Each row was made from one small tree. Brackets hold a mark, then the marks that hang from it, in alphabetical order. Every link used is in the known rows. Write each row's tree.
Known rows
[M [H [K F]] Q]: 2.49; 2.55; 3.73; -0.14; -1.79; -3.03; -1.41; -0.55; -0.34; 1.21; 0.05; 1.53; 0.87; -2.97; -1.28; -2.88; -0.58; 0.90; -0.62
[K [Z [M H Q X]]]: 0.21; 0.83; 4.83; 0.27; -4.71; -0.25; 2.75; -0.23; 1.14; 2.43; -0.14; -0.37; 0.88; -0.66; -1.46; 1.37; 3.86; -2.63; 2.74
[C Q [X [M H Z]]]: 1.24; 0.11; 1.11; -2.00; -0.99; -1.18; -5.18; -0.61; -2.86; 0.81; 2.99; 1.10; -0.17; -1.84; -1.76; 0.70; -1.68; -3.12; 1.65
[X [M H Q]]: -0.22; 0.48; 2.02; 0.71; -0.10; -2.84; 2.18; -0.52; -1.12; 1.66; 1.60; 1.01; 1.06; -1.15; -2.16; -0.54; -0.35; -0.21; 2.74
[X C M]: 1.34; -0.80; -3.21; -1.21; -2.22; -2.42; -1.14; -0.02; -2.00; -1.25; 2.03; -0.41; 0.20; -1.73; -1.79; 0.26; 1.81; -0.23; 0.70
[C [X M]]: 0.83; -0.67; -3.08; -1.56; -2.21; -2.87; -1.61; 0.03; -1.61; 0.30; 3.06; 0.09; 0.13; 0.45; -1.89; -0.14; 1.80; -2.92; 1.14
[X [M Q]]: 0.09; -0.19; -0.90; -0.04; -0.04; -3.03; 2.21; -0.62; -2.20; 1.29; 1.42; -0.04; 0.53; -0.98; -1.82; -0.63; 2.31; -0.81; 2.18
[Z [M X]]: 0.77; -0.04; -0.59; -1.51; -3.64; 0.07; 1.75; 0.40; -2.24; 1.00; 0.95; -2.05; 0.66; 1.07; -1.73; 1.29; 3.74; -0.84; 2.00
[X M]: 0.26; -0.18; -3.21; -0.70; -0.43; -2.36; 0.35; -0.74; -1.72; 0.21; 2.98; -0.90; 0.47; 0.04; -2.20; -0.76; 0.50; -0.63; 1.25
[Z [M H]]: 0.53; 1.25; 3.39; -0.46; -2.32; -0.99; 0.73; 0.58; -0.34; 0.94; 1.26; -1.41; 0.48; 1.17; -2.09; 0.23; -1.54; -0.93; 1.70
[X [C Q] [M H]]: 1.75; -0.42; -0.74; -2.24; -2.51; -1.98; -3.91; 0.69; -1.28; -1.21; 2.14; 0.12; 0.21; -3.12; -2.43; 0.94; 0.50; 0.64; 1.10
[X C [M [H K] Q]]: 1.09; 0.66; 2.27; -0.05; -1.75; -3.09; -2.14; 0.90; -0.67; 0.16; 0.91; 1.84; 0.96; -5.20; -0.96; -0.70; 0.81; 0.38; 1.37
[M Q X Z]: 0.67; -0.75; 1.41; -0.26; -0.74; 1.18; 2.75; -1.97; -4.42; 1.49; 0.14; 0.53; 0.62; -2.11; -0.68; 0.52; 1.66; -1.26; 2.94
[K Z]: 0.76; 0.28; -1.29; -0.93; -2.26; -0.31; 0.18; -1.24; 1.60; -0.06; 2.04; -1.40; 0.06; -0.37; -0.94; -1.38; 0.19; -2.76; 0.26
[C Q X]: 2.61; -0.94; -1.64; -3.60; -3.15; -0.84; -4.01; 0.97; -0.82; -0.60; 1.82; -0.63; -0.40; -1.14; -1.62; 0.35; 1.74; -2.56; 0.74
[H K]: 1.27; 0.97; -1.04; -1.44; -1.06; -0.53; -2.17; 0.12; -0.40; -0.40; 2.05; -0.77; 0.64; -2.37; -0.68; -2.11; -0.84; -0.27; 0.16
[X [C Q] M]: 2.10; -1.30; -3.51; -3.02; -2.20; -2.39; -3.85; 0.70; -2.38; -1.58; 1.96; -0.97; -0.21; -2.99; -2.14; 0.82; 3.05; 0.16; 0.63
[X C]: 2.03; -0.81; -1.57; -1.67; -2.81; -0.47; -0.80; 0.07; -1.30; -1.83; 1.02; -0.77; 0.04; -2.19; -1.14; 0.03; 0.77; -0.15; 0.65
[X [M Q Z]]: 0.00; -0.14; 0.89; 0.41; 1.43; -1.98; 1.34; -1.89; -4.39; 1.88; 1.44; 0.43; 0.15; -1.73; -1.28; -0.52; 0.29; -1.66; 2.28
[C Q [X [M [H K]]]]: 1.73; 0.71; -0.19; -2.69; -2.42; -2.72; -7.38; 1.36; 0.03; 0.31; 3.26; 0.93; 0.45; -3.24; -1.49; -0.41; 0.18; -1.96; 0.71

Write each row's tree
1.94; 0.57; -0.14; -1.84; -6.64; -0.22; -3.30; 1.17; 0.79; -0.50; 0.27; -1.53; 0.48; -3.45; -0.08; 1.10; 5.80; -2.36; 0.07
[H [K [Z [M [X C]]]]]
0.49; -0.25; 2.76; 0.10; -2.37; 0.40; 3.54; -0.63; -1.24; 1.41; 0.58; 1.24; 1.27; -1.57; -1.47; 0.38; 1.16; 0.36; 3.36
[M H Q X]
0.60; -0.06; 3.53; 0.61; -0.44; -1.61; -0.11; -1.15; -3.66; 0.60; 0.74; 1.92; 0.24; -3.63; -1.27; 0.61; -1.02; -0.55; 2.55
[X C [M H Q Z]]
2.41; -1.15; -0.04; -3.01; -4.48; 1.18; -2.67; 0.50; -1.53; -1.63; 0.89; 0.33; 0.44; -3.62; -1.80; 2.07; 2.01; 1.22; 1.84
[M H [X [C Q]]]
2.78; 2.92; 0.61; -1.42; -4.41; -3.39; -3.91; -0.27; 1.22; 0.75; 0.79; -1.99; 0.11; -0.86; -0.92; -2.13; 2.86; -2.58; -2.60
[H [K F [Z M]]]
0.25; 0.38; 1.37; -0.44; -0.87; -1.33; -2.27; -1.30; -2.69; 1.25; 3.15; 1.51; 0.12; -0.52; -1.40; 0.14; -3.04; -3.46; 1.82
[C [X [M H Z]]]
-0.02; 1.88; 2.67; 0.71; -1.28; -2.69; -1.31; -0.48; 2.27; 1.84; 1.83; 1.17; 0.97; -3.71; -0.83; -1.98; 0.33; -1.92; 1.27
[X [M [H [K Z]] Q]]
1.74; -1.02; -3.31; -3.23; -2.33; -2.66; -4.36; 0.71; -1.68; 0.10; 2.89; -0.43; -0.47; -0.84; -2.13; 0.60; 2.96; -2.72; 0.96
[C Q [X M]]
1.78; -0.26; 0.79; -1.83; -0.80; -0.72; -4.75; -0.72; -3.62; -0.79; 1.93; 0.41; -0.37; -3.91; -1.67; 1.07; -1.69; -0.33; 1.26
[X [C Q] [M H Z]]
0.69; -0.37; -1.45; -1.09; -0.95; -1.66; -2.31; -1.10; -3.68; 0.77; 2.88; 0.49; -0.22; -0.44; -1.21; -0.05; -0.18; -3.91; 1.26
[C [X [M Z]]]
-0.48; 0.54; 3.73; 1.12; 1.25; -1.55; 1.34; -1.62; -3.27; 2.07; 1.64; 1.45; 0.50; -1.75; -1.49; -0.42; -2.35; -1.21; 2.91
[X [M H Q Z]]
0.62; 0.33; 1.94; -0.30; -1.10; 2.24; 1.02; -2.07; -3.24; 0.98; 1.93; 0.83; 0.82; -1.08; -0.94; 0.48; -2.77; -0.30; 2.46
[M H X Z]
2.39; 2.91; 5.63; -0.22; -2.95; -3.90; -1.38; 0.68; -0.66; 2.12; -0.55; 0.13; 0.63; -1.83; -1.54; -1.66; 1.18; 0.00; -0.35
[Z [M [H [K F]] Q]]
0.75; 1.71; 5.78; 0.46; 0.62; 0.10; -1.07; -1.18; -1.94; 1.76; 0.78; 1.58; 0.70; -4.40; -0.29; -1.89; -3.90; -0.95; 1.84
[M [H K] Q Z]
2.66; -0.90; 1.45; -2.48; -3.00; 2.41; -3.65; -0.78; -3.68; -1.08; 0.78; 0.87; 0.05; -4.35; -1.05; 1.98; -0.19; 0.28; 1.91
[M H [X [C Q]] Z]
3.05; 2.25; -1.43; -1.60; -3.17; -2.36; -3.70; -1.44; 1.68; -0.24; 1.44; -0.43; 0.13; -1.98; -0.48; -3.36; 0.93; -1.56; -2.63
[H [K F Z]]
2.45; 2.20; 0.26; -1.12; -4.79; -0.70; -2.81; -1.62; 1.64; 0.45; 1.30; 1.05; 1.04; -2.41; -0.60; -2.05; 0.86; -0.66; -1.33
[M [H [K F Z]] X]
2.27; 1.92; 0.10; -1.33; -4.31; -3.01; -0.99; -0.91; 0.64; 0.79; 0.55; -2.35; -0.22; 1.38; -1.83; -1.23; 2.99; -2.68; -1.71
[K F [Z M]]
2.07; -1.72; -0.33; -1.18; -3.87; -0.14; 2.02; 0.13; -2.66; -0.48; -0.54; 0.62; 0.79; -3.33; -0.91; 1.49; 5.17; 0.40; 2.37
[M Q [X C]]
0.79; 1.33; -0.03; -1.37; -4.99; -0.13; -1.97; 0.26; 1.08; 0.94; 1.15; -1.89; 0.67; -1.54; -0.51; -0.04; 4.44; -2.89; 0.39
[H [K [Z [M X]]]]
0.57; 0.28; -0.50; -1.30; -5.09; 0.15; 0.89; -0.29; 0.36; 1.23; 1.01; -2.13; 0.57; 0.53; -1.17; 0.96; 4.61; -3.07; 1.19
[K [Z [M X]]]
1.36; -0.27; 2.29; -1.13; -5.61; 0.09; 0.28; 1.13; -1.57; -0.53; 0.42; -0.67; 0.85; -1.18; -1.78; 2.48; 2.58; 0.18; 1.99
[Z [M H [X C]]]
0.71; 1.19; 2.34; -0.39; -4.45; -0.98; -0.09; 0.47; 0.90; 2.08; -0.28; -0.91; 0.86; -2.81; -0.42; 0.22; 6.33; -3.03; 1.57
[H [K [Z [M Q X]]]]
0.54; -0.21; 2.30; -0.07; -2.14; -3.43; 0.27; 0.42; -0.71; 1.88; 1.83; 1.84; 0.52; -0.97; -2.03; 0.05; 0.92; -2.55; 2.66
[C [X [M H Q]]]
2.47; 2.84; 3.83; -0.08; -2.90; -2.88; -1.97; -1.26; 2.15; 1.34; 0.04; 1.37; 0.53; -3.37; -0.66; -3.17; 0.12; -1.16; -1.15
[M [H [K F Z]] Q]
1.65; -0.69; -1.90; -2.77; -0.88; -1.53; -5.07; -0.71; -3.89; 0.59; 2.75; -0.01; -0.42; -1.66; -1.46; 0.49; 1.05; -3.61; 1.24
[C Q [X [M Z]]]
0.61; -0.07; -0.41; -0.96; -2.34; -2.46; -1.59; 0.28; -0.36; 0.68; 3.26; 1.03; 0.48; 0.32; -1.91; 0.21; -0.81; -2.37; 1.75
[C [X [M H]]]
1.90; 2.37; 1.79; 0.04; -1.05; -4.90; -1.69; -0.78; -1.17; 1.60; 1.00; 1.74; 0.97; -2.75; -1.48; -2.53; 0.68; 0.93; -0.20
[X [M [H [K F]] Q]]
